What can hang from each mark:
lufu: sipo
ruvekid: sipo tidib
surud: bima niku sefivu
mupon: tidib
dugak: nuvi
bima: piged
niku: sipo
bosi: tidib
fimik: nuvi sipo
sipo: bazesud niku ruvekid
sefivu: fazul sipo
nuvi: fimik
piged: bima
bazesud: sipo tidib
dinofub: surud
sudaz: bosi mupon
tidib: ruvekid

Each row was made from one small tree. The marks that hang from a mark follow it in brackets, in alphabetical order. Every link used is in the known rows. Write each row's tree.
Known rows:
lufu{sipo{niku}}: [  5   2   5  -1   7  10  -2   2 -16  10 -11   7   9 -14 -12  -6   3   7
  10 -19 -10  -2   3 -20  27  -5  17   1 -34  -3   9   4  21  12 -11]
fimik{nuvi sipo{ruvekid}}: [-32  12  -2  15  35  11   5  15  25  -6  -2 -18  -9  24  48 -32  -4  25
  10  11 -13   9  -2  -7   8 -24  34   0  16  25  19  -3 -10   7 -20]
fimik{sipo{bazesud niku ruvekid{tidib}}}: [-21 -13  -1 -23   3  15  14   9  32 -20   9 -14  13  29  18  -5  -3   4
 -16  24  17  -6   6  -1  -9  11  -7  36  39   9 -24 -31 -24 -15   3]
dinofub{surud{niku}}: [-12  -7   6   8  21   6  13 -14 -14   8 -27  11  -3   1  15  -4  -6 -12
   3  -6 -14  10   1 -24   3   9  33  -7 -35  15  -1  33   9  -8   7]
dugak{nuvi{fimik}}: [  4  -4   8  20  14 -11 -12 -20  23  30   3   4  10 -15  23  -9  36   9
  11   6 -10   6   2   8  13  10  15   7 -22  24   8  18   7  -1 -16]
lufu{sipo{bazesud niku ruvekid{tidib}}}: [  1 -21   0 -19 -14  14   8   9  19 -10  16 -15  21  27 -14   9 -10  -9
  -2  17  16  -1  -2 -14  -7  11 -12  15   8  -9 -24 -26  12  -1   4]
dugak{nuvi}: [  6   8   5   8  27   3  -5 -19  14  20   0  -1  -3  -7  18  -3   8   2
   8   0  -4   3   9  -3   9   5  21   8 -27   7  12  15   5   7 -11]
ruvekid{sipo{bazesud niku} tidib}: [  5 -15   3 -33 -12  12   8 -11  21  -7   3 -13  17  29  -7  10   1  -6
   6  10  28  -5  27   5 -21   7 -17   9   7   2 -24 -13  -3 -14  -1]
dinofub{surud{niku sefivu{sipo}}}: [ -7 -15  -1  39   9 -19  11  -4  -9   1 -34  29 -10  -5   3   0  -2 -20
  -9 -11  -6  11  13 -20 -13 -16  14  -1 -37  22  -1  26  17   1  15]
sudaz{bosi}: [ -6  11  -9 -20  16  -6   0  -4  -7   9 -12   0 -22  -4  16 -11  17  32
  20 -21 -18   5  14   1  39  17  17 -20 -15  -3  -1  29   6  10  -7]
fimik{nuvi sipo{bazesud ruvekid{tidib}}}: [-26   1 -10  -6  23  18   7  14  41 -15  11 -33   0  53  42 -19 -20  21
   2  34   9  14   3  -2 -14 -10   9  -4  41  13  -8 -17  -9  -3 -16]
sefivu{sipo{ruvekid{tidib}}}: [ -4  -4  10  -1 -21  -2  -2   8   7  14   3  -9  -9  15  22  -7  11  -7
   6  17   7   7  16   9 -13   7 -21   0 -12   7 -12  -5   3  -5   2]
tidib{ruvekid}: [  6   4  13   0   6   7  -9  -2 -14  17   1  -7 -25 -19  -7  -5   1   3
   5 -22 -15   8   4  17  18  12  19 -16 -13   2  19  20   2  12  -4]
niku{sipo{bazesud{tidib{ruvekid}}}}: [ 15  12   5 -28   4  11  -7   3 -24   7  25   3 -12 -16 -13  17 -30 -12
  -3 -19  -2   1 -14  15   2  12 -15 -21   4 -31 -13  -1  -3   1   8]
nuvi{fimik{sipo{niku ruvekid}}}: [-26 -15  12   8   3  -7   7   6  24   0  -2   5  17  -9  27 -22  42  15
  -5   7 -11  -8  -6   7  18   3   8  38  19  38   0 -14 -23  -9  -5]
surud{bima{piged} niku{sipo} sefivu{fazul}}: [ 19  35 -45  42  -2 -28  -1   0 -25  -9 -28  23   8  -1  21  -1  -3 -16
  12  13 -22  -9 -13  15  25 -30   1  -5  -5   3   7   0   3 -35  -1]
bazesud{sipo tidib{ruvekid}}: [ 25 -10  28 -18 -10  -6  -8  12 -21   3  10   2 -30 -42 -12   7  -5 -12
 -20 -12  -9   2 -20   4   0  17 -19 -27  -3 -34   6  21   4  24  -3]
lufu{sipo{bazesud{tidib} ruvekid}}: [  0 -15   9 -11 -16   3  -2  12  -1  -3  32  -7  -7  14  -8  11 -22  -7
  -5   7   8  14 -13 -19  -9   9  -9 -12  -1 -29 -10  -3  24  18  -3]
bosi{tidib}: [  8   2  17 -15  14  12 -14   4   4  20  -7 -20 -31  15  -2  -3   3  18
  20   2 -18   9  16 -16  26  12  24  -8 -28   5  15  16  10   7 -22]
ruvekid{sipo{bazesud} tidib}: [  4 -11   3 -23  -8  12  -2 -10  20   2   6 -19  -3  36   9  10  -6  -5
  11  11  24   9  31  11 -23   4 -12 -19  -1  -7 -15   1   9  -9  -9]
nuvi{fimik{sipo{bazesud niku ruvekid}}}: [-38 -26   2   3  -8  -2   4   5  37  -9   7  -3  19  11  16 -18  32  21
 -16  18  12  -5  -6   5   3   4  11  44  36  30 -13 -25 -22  -7   0]
surud{bima niku{sipo{bazesud}} sefivu}: [ 13   9 -41  20  21  -1 -10 -18   4 -12 -12  24 -16   4   2  17 -17 -22
  -2  11 -13  -4  -2   2  15  -9  13   1   9  14  -9  -3  14 -12   8]
lufu{sipo{bazesud{tidib} niku ruvekid}}: [  3 -20   9 -21 -20   6   8  11   2 -11  25  -1  13   6 -24  12 -17  -8
 -11   5  12  -2 -19 -25  -7  11 -14  17   8 -20 -19 -18  13  11   5]
sudaz{bosi{tidib{ruvekid}}}: [ 16  -4  10 -27  22   1  -6  11  -4  23  -3 -18 -36  -1  -9  -2  12  22
  16 -22 -31  -2   4   4  37  22  12 -25  -8 -11  20  22   2  13  -1]
tidib{ruvekid{sipo}}: [ 10  -7  17   2   3   2  -4  -4  -3  17   3  -7 -15  -8   1   0   6 -13
   9 -25  -4   0  15  25  -7  -7   6 -24 -14  -1  24  13   0   8  -2]
sudaz{bosi mupon{tidib}}: [  3  36 -11  -8  11   0  -8 -22 -33 -15  -4  -1   8 -12 -11  -6   3  34
  20 -13 -15  -2  -3  -6  20   6   8 -40   4 -24  -8  26  -4 -15 -18]
fimik{nuvi sipo{bazesud niku}}: [-33   9 -17  -1  30  23   4   3  22 -14 -12 -17  11  25  17 -29 -11  40
  -2   8  11   2   2 -17   5 -25  35  20  25  20   3 -10 -12   7 -18]
sudaz{bosi mupon{tidib{ruvekid}}}: [ 13  29  -5  -4   9   0  -9 -16 -40 -10   6  -5   5 -28 -25  -3  -1  22
  11 -26 -19  -6 -16  12  15  10   3 -49  16 -29   4  24  -9 -11  -5]
sefivu{fazul sipo{ruvekid}}: [-25   8  -6  24 -31 -12 -11  18 -14  16  -6  -6   1   3  24 -18  19   8
   5  12  23   4   8  -2 -13 -20  -9   9 -21   2  12  -5   0  13   8]
sipo{bazesud{tidib{ruvekid}}}: [ 11  -5  14 -23 -12   8  -9  -1 -12   6  23 -10 -23  -9 -22  11 -24  -1
 -11 -10   5  13  -9  11  -4  26  -7 -15  10 -25  -5  14   3  13   3]
dinofub{surud{bima sefivu}}: [ -7  24  -3  28  15   5   8  -4   1 -11 -25  21 -18  -2  -5  24  -5 -10
   4  -7 -33  17  16  -3   8   7  15 -11 -28  28   8   1  17   4   6]
surud{niku sefivu{fazul sipo}}: [  3  -5 -24  43 -10 -31 -15   0 -21  10 -30  17  -9 -14   8 -15   8  -5
   0   0  16   5  10 -12  -4 -28  -2   3 -22   5  12  28  16   9   7]
lufu{sipo{ruvekid}}: [ -4  -7   9  11   2   4  -3  12  -1   8   9  -6  -8   4   7  -5   0  -4
  13  -5 -11   7  -1 -12  13  -6  18 -12 -24  -4  13   2  23  17  -9]
mupon{tidib}: [  5  23   4 -11   2   9  -7 -16 -13   4  -2   0  -1 -13 -10  -1 -10   7
  12  -9  -7  14   9  -6  14   9   7 -21 -12   5  -2  27   3  -7 -19]
sudaz{bosi mupon{tidib{ruvekid{sipo}}}}: [ 17  18   0  -1   6  -6  -2 -19 -29 -10   8  -3  14 -17 -18   2   6   6
  17 -28  -9 -13  -5  20  -9 -10  -9 -55  15 -31   9  16 -11 -16  -4]
piged{bima}: [-16  10  -2  10   7   5 -15  -4 -17  21   8   1 -20  -7   8 -15  -7  17
  22   5 -14  12  11   0  31  10  18 -11 -32  15  17  15  -2  -6 -12]

Write each row's tree:
[ 17  31 -45  35  18 -11 -15  -7 -24   0 -30  28  -3 -19  17   9  -5 -23
  12   7 -20  -7  -4   1  25 -22  -3  -7 -11  10  12   4  11 -12  10] -> surud{bima niku{sipo} sefivu{fazul}}
[-20 -14  -5  14  20  -1   2 -15  39  10   0   6  36  -2  22 -15  32  18
 -17  17  16 -11  -2  -1  -1  -2  14  47  15  26  -3 -15 -17  -8  -5] -> dugak{nuvi{fimik{sipo{bazesud niku}}}}
[  5  14 -15  30 -13  -8  -6  -5   1  -1 -27  26  -9 -19 -15   6  17  -1
  -6   0 -12  -5  15   5   9 -10  -5  24 -12  32   7 -15   9   9   5] -> surud{bima sefivu{sipo{niku}}}
[ 15  -8  22 -34 -13  -3   2   5 -12 -10  -6  11  -8 -34 -12   3   5  -1
 -17   0   1  -8 -12 -22   8  16 -19   9  -4 -19 -13   8  -2  14  -7] -> bazesud{sipo{niku} tidib}
[ 18  15   1 -10   4  -4   6 -21 -25 -18   3   3  34 -27 -33   2  12   6
  10 -27  -5 -27 -10  13  -7  -6 -13 -28  24 -21   0   2 -22 -22   6] -> sudaz{bosi mupon{tidib{ruvekid{sipo{niku}}}}}
[-20  34 -18  53 -13  -9  -1  11 -24   5 -38  27   4  -6   5  12   7  -6
  -1   2  -4  14  17  -5 -17 -25 -13  -8 -42  15  18 -10  17   9  20] -> dinofub{surud{bima sefivu{fazul sipo}}}
[  0 -22   8 -12 -10   7   4  -8  12  -1   8 -10   7   2 -26   5   3  -9
  -9 -15  23 -12   8  16 -20  -4   3  12  13   1   3 -11 -11   5  10] -> tidib{ruvekid{sipo{bazesud niku}}}
[  8  -9   5 -18 -15  10   6 -17   4  -8  15  -4  28  -6 -43  13 -11 -17
 -11 -13  26  -8   2  12 -30  -4 -13  -1  25   0  -5  -7 -15 -10   6] -> mupon{tidib{ruvekid{sipo{bazesud niku}}}}
[-26  -3  -9 -15  19  20  16  12  45 -24   6 -29  21  46  27 -18 -15  19
  -4  34  14   0  -3  -7 -13  -7   5  27  50  21 -16 -30 -20  -9  -8] -> fimik{nuvi sipo{bazesud niku ruvekid{tidib}}}
[ -3   6   2 -30  -3   7   2   5   0  -9  31   0  -6  12   7  15 -23 -13
   1   7   6   0 -11  -1  -5  13 -15   3   9 -18 -28 -15  -6  -4   5] -> niku{sipo{bazesud{tidib} ruvekid}}
[-24 -14  13  24  -9 -14  28  14  14 -18 -12  22  12  -1 -14   8  12 -16
 -14  -9   1  -3  11 -16 -22  -9  -2  38 -18  33 -10 -21  -6   7  26] -> dinofub{surud{sefivu{sipo{niku ruvekid}}}}
[-25  -3  -1 -17  13  12  15  15  29 -26  14 -14  13  27  18 -15 -22  20
 -12  23  11  -1 -20 -19 -13  -7   3  29  48   8 -11 -22 -21   3  -6] -> fimik{nuvi sipo{bazesud{tidib} niku ruvekid}}
[ 12  -9  15 -31 -17  11  -1  -3 -10  -3  18  -5  -3 -16 -37  13 -18  -4
 -16 -12   8  -1 -15   5  -3  29 -12  13  19 -15 -13   0  -9   8  11] -> sipo{bazesud{tidib{ruvekid}} niku}
[ -4  -9   5   6  15  -9  -5 -11  26  18  16   7  13  -4  32  -4  12  12
 -16  19  10   6  -9   1  -8   8 -11  11  12  -3  -7   3  -5  -5 -13] -> dugak{nuvi{fimik{sipo{bazesud{tidib}}}}}
[ -7 -15   4  18 -15 -20   6  10  18 -14  -3  13  -5  -7 -15  -4  20  -5
  -9  -5   5  -6  12  -2  -5  -9  -5  41   0  29  -5 -15  -4  13  10] -> surud{sefivu{sipo{niku ruvekid}}}
[  9  -3   3 -14  -8   8 -11   5 -18   8  16  -1  -9   4 -13   9 -26   5
   1  -6   5  18  -4 -20   2   6  -5 -28 -19 -36  -6  13  33  18 -13] -> lufu{sipo{bazesud{tidib}}}
[-11  38 -18  46 -16 -16  16  13 -19 -17 -31  14  10  14   2   9   0   0
   6   7 -19  14   4   8   2 -15   4 -12 -22   9  12  -8   6 -15   4] -> dinofub{surud{bima{piged} sefivu{fazul}}}
[ 12  11 -17  25 -12  -8   2 -15 -10   7 -25   5  -9  12  24 -15   5   0
   4  20 -26  -1 -13  14  25   3  27  -5  -4  14   5  19   7 -28 -12] -> surud{bima{piged} niku}
[  5 -17  17 -20 -12  -2   1  15  18 -11   5 -13 -17   4  17   1   9 -13
  -7  24   2   1   0  -2  -7  16 -17  -7   7  -7 -13  -1   1   6  -7] -> bazesud{sipo{ruvekid{tidib}}}
[ 11 -12  18  -7   0   5   5  -6   0   7  -2  -1   5 -16 -15   0  13 -14
   4 -26   0 -14   9  18  -5  -5   3   4  -5   6  16  -2 -11   2   6] -> tidib{ruvekid{sipo{niku}}}
[ -7 -10  11 -25 -21   3  -1   3  10 -10  29 -12 -17  18  -2  10 -17   0
  -8  13  14  12  -6  -6 -12  25  -8   7  16 -12 -21  -1   0   8   0] -> sipo{bazesud{tidib} ruvekid}
[-19   4 -10 -12   6  11  -1   3  11  -7  21  -7  -4  21  12   2 -10  -2
   5   5  10  -3   1   2   1  -1  12   9   6   1 -17 -20  -8  -2   3] -> niku{sipo{bazesud ruvekid}}
[  6 -15  12  10  13  -8  -6  -6  20  22  25   4  10 -19  17   0   9  -1
 -25   6   5   3 -21  20 -13  11 -15   3  23  -8   5   1 -11  -1  -1] -> dugak{nuvi{fimik{sipo{bazesud{tidib{ruvekid}}}}}}
[-19  -2  -5   1 -49 -11 -10  19 -13   5  15  -6   3  14   8  -4  -5   3
 -11  24  44   8  -5  -8 -37  -5 -36  10   2 -23 -11 -10   1  13  14] -> sefivu{fazul sipo{bazesud{tidib} ruvekid}}
[ 21  -2  15  -5  19  -2  -8   1 -13   5   2 -22 -17   9 -10  -1  19  17
  24 -16 -21 -19   4   9   4  -6   8 -42  -1 -32  26   7  -3  -4  -5] -> sudaz{bosi{tidib{ruvekid{sipo}}} mupon}
[ 28 -11  28 -24 -10  -2   8  -4 -10   7  11   5   3 -27 -20  13   0 -22
  -1 -24  -3 -10  -3  16  -9  10 -27  -3   0 -11   4   2 -11  -1   8] -> bazesud{tidib{ruvekid{sipo{niku}}}}
[  8  11 -38  57 -15 -22 -20  -4 -21  11 -38  24 -10 -14  12  -4  11 -13
  -3  17   2   2   5  -3   0 -26  -9   2 -16  16  20  13  21   3  12] -> surud{bima niku sefivu{fazul sipo}}
[ 19   0  15 -14  -5   6   7 -14  -6   1   5   3  26 -27 -33   9   1 -22
   0 -25   3 -12   2  15 -13  -4 -14  -7   6   6   7   3 -16 -14   2] -> mupon{tidib{ruvekid{sipo{niku}}}}
[ -4 -12  10   2  -1   5   7  10   2  -1   3   0  11  -3  -7  -5   7  -3
   5  -8  -8  -7  -7 -19  15  -3  13  17 -15   4   5 -13  11  12  -1] -> lufu{sipo{niku ruvekid}}
[  5  36 -27  41 -23 -23  -5   9 -14 -11 -22   4  -5   9   5  -1   7  10
  12  12 -15   9   5  22  18 -16   2  -6  -4   6  18  -3   9 -11 -12] -> surud{bima{piged} sefivu{fazul}}
[  9  -9 -27   7  26  -9  -5 -13   5 -15  -4  15 -13   5  -2   8 -20 -16
   1  -6   1  -1   4  -7  12 -11  20   2   4   5 -16  13  10  -5   0] -> surud{niku{sipo{bazesud}} sefivu}
[ -7   4   1 -16  19  17   7  11   5 -10   8 -12   6  -1  -3 -13 -28  20
 -16  -3   2   1 -23  -2  -5  -7   3   5  41  -6   5  -8 -18   9  -3] -> fimik{nuvi sipo{bazesud{tidib{ruvekid}} niku}}
[ 10  -8   3 -22 -11  10  -1   2 -15  -1  10   4  10  -4 -29  11 -21   5
  -5  -7  10   3 -10 -27   5   9  -8   1 -10 -27 -14  -2  22  12  -4] -> lufu{sipo{bazesud{tidib} niku}}
[ 12 -32  19 -22  -2  14  -1   3  22   7   9 -25  -3  22 -36  11   2  -5
  -2  -3  15 -15  10   1 -18  -1   4  13   9  -1  11 -17  -8   3   5] -> bosi{tidib{ruvekid{sipo{bazesud niku}}}}
[  0   0  -3  -8 -46  -4 -10  13 -35  14   4   1  16 -22 -27   1  -7   1
 -21  -3  38  -4 -13   2 -28  -2 -40  15   4 -28  -5 -12  -8  13  24] -> sefivu{fazul sipo{bazesud{tidib{ruvekid}} niku}}
[  1  34 -35  39  26  -4   5  -3 -30  -6 -40  38  14 -12  15  21 -13 -34
   8   2 -24  -2  -5 -12   7 -22  -1 -10 -30  12   6  -1   9 -18  26] -> dinofub{surud{bima niku{sipo} sefivu{fazul}}}
[ 21 -14  14 -24  19  -7   0  10   6  23   0 -17 -28   7  -2   3  21   6
  21 -23 -19  -9  15  11  13   4   0 -34  -9 -14  25  14   1   8   0] -> sudaz{bosi{tidib{ruvekid{sipo}}}}
[ -1 -18   8  -2  -5   6  -6  -5   8   6  13 -15 -12  12 -10   4  -3  -8
  -2 -13  18   2  14  22 -22  -6   7 -16   4  -7  11   2   1  11   3] -> tidib{ruvekid{sipo{bazesud}}}
[ 25 -14  30 -29 -15  -3   2  10 -18  -4   4   7 -11 -50 -27   6   1 -14
 -26 -13  -4 -11 -26  -3   1  18 -25   1   7 -25  -2   6  -8  19   5] -> bazesud{sipo{niku} tidib{ruvekid}}
[ -2  20 -26  54 -10 -23  16   2 -21 -15 -41  21  12  13  11   4  -4 -16
   0  15 -19   8 -10  -1   1 -16  11  -4 -15  13   9   8   9 -27  12] -> dinofub{surud{bima{piged} niku sefivu{fazul}}}
[  7 -16  12 -34 -18   4   6 -11   6  -9  11   0  10  10 -16  13  -7  -5
  -2  -1  24  -5   9  -6 -21   7 -21  12   6 -13 -19  -5  -3  -2   0] -> ruvekid{sipo{bazesud{tidib} niku}}
[ -4   5  -7 -29   4  14   2   4  16  -8  22 -13   2  31  15  12 -16 -11
  10  19   8   0   5  10  -5  12 -12  -1  11  -4 -32 -24  -6 -17   3] -> niku{sipo{bazesud ruvekid{tidib}}}
[-17 -17  10  22  22 -12  11  -4  46   9   5   9  35 -12  38 -17  46   2
 -11  18  -4 -17 -12   4   4  -1   6  55  16  39   5 -21 -26 -11   0] -> dugak{nuvi{fimik{sipo{niku ruvekid}}}}
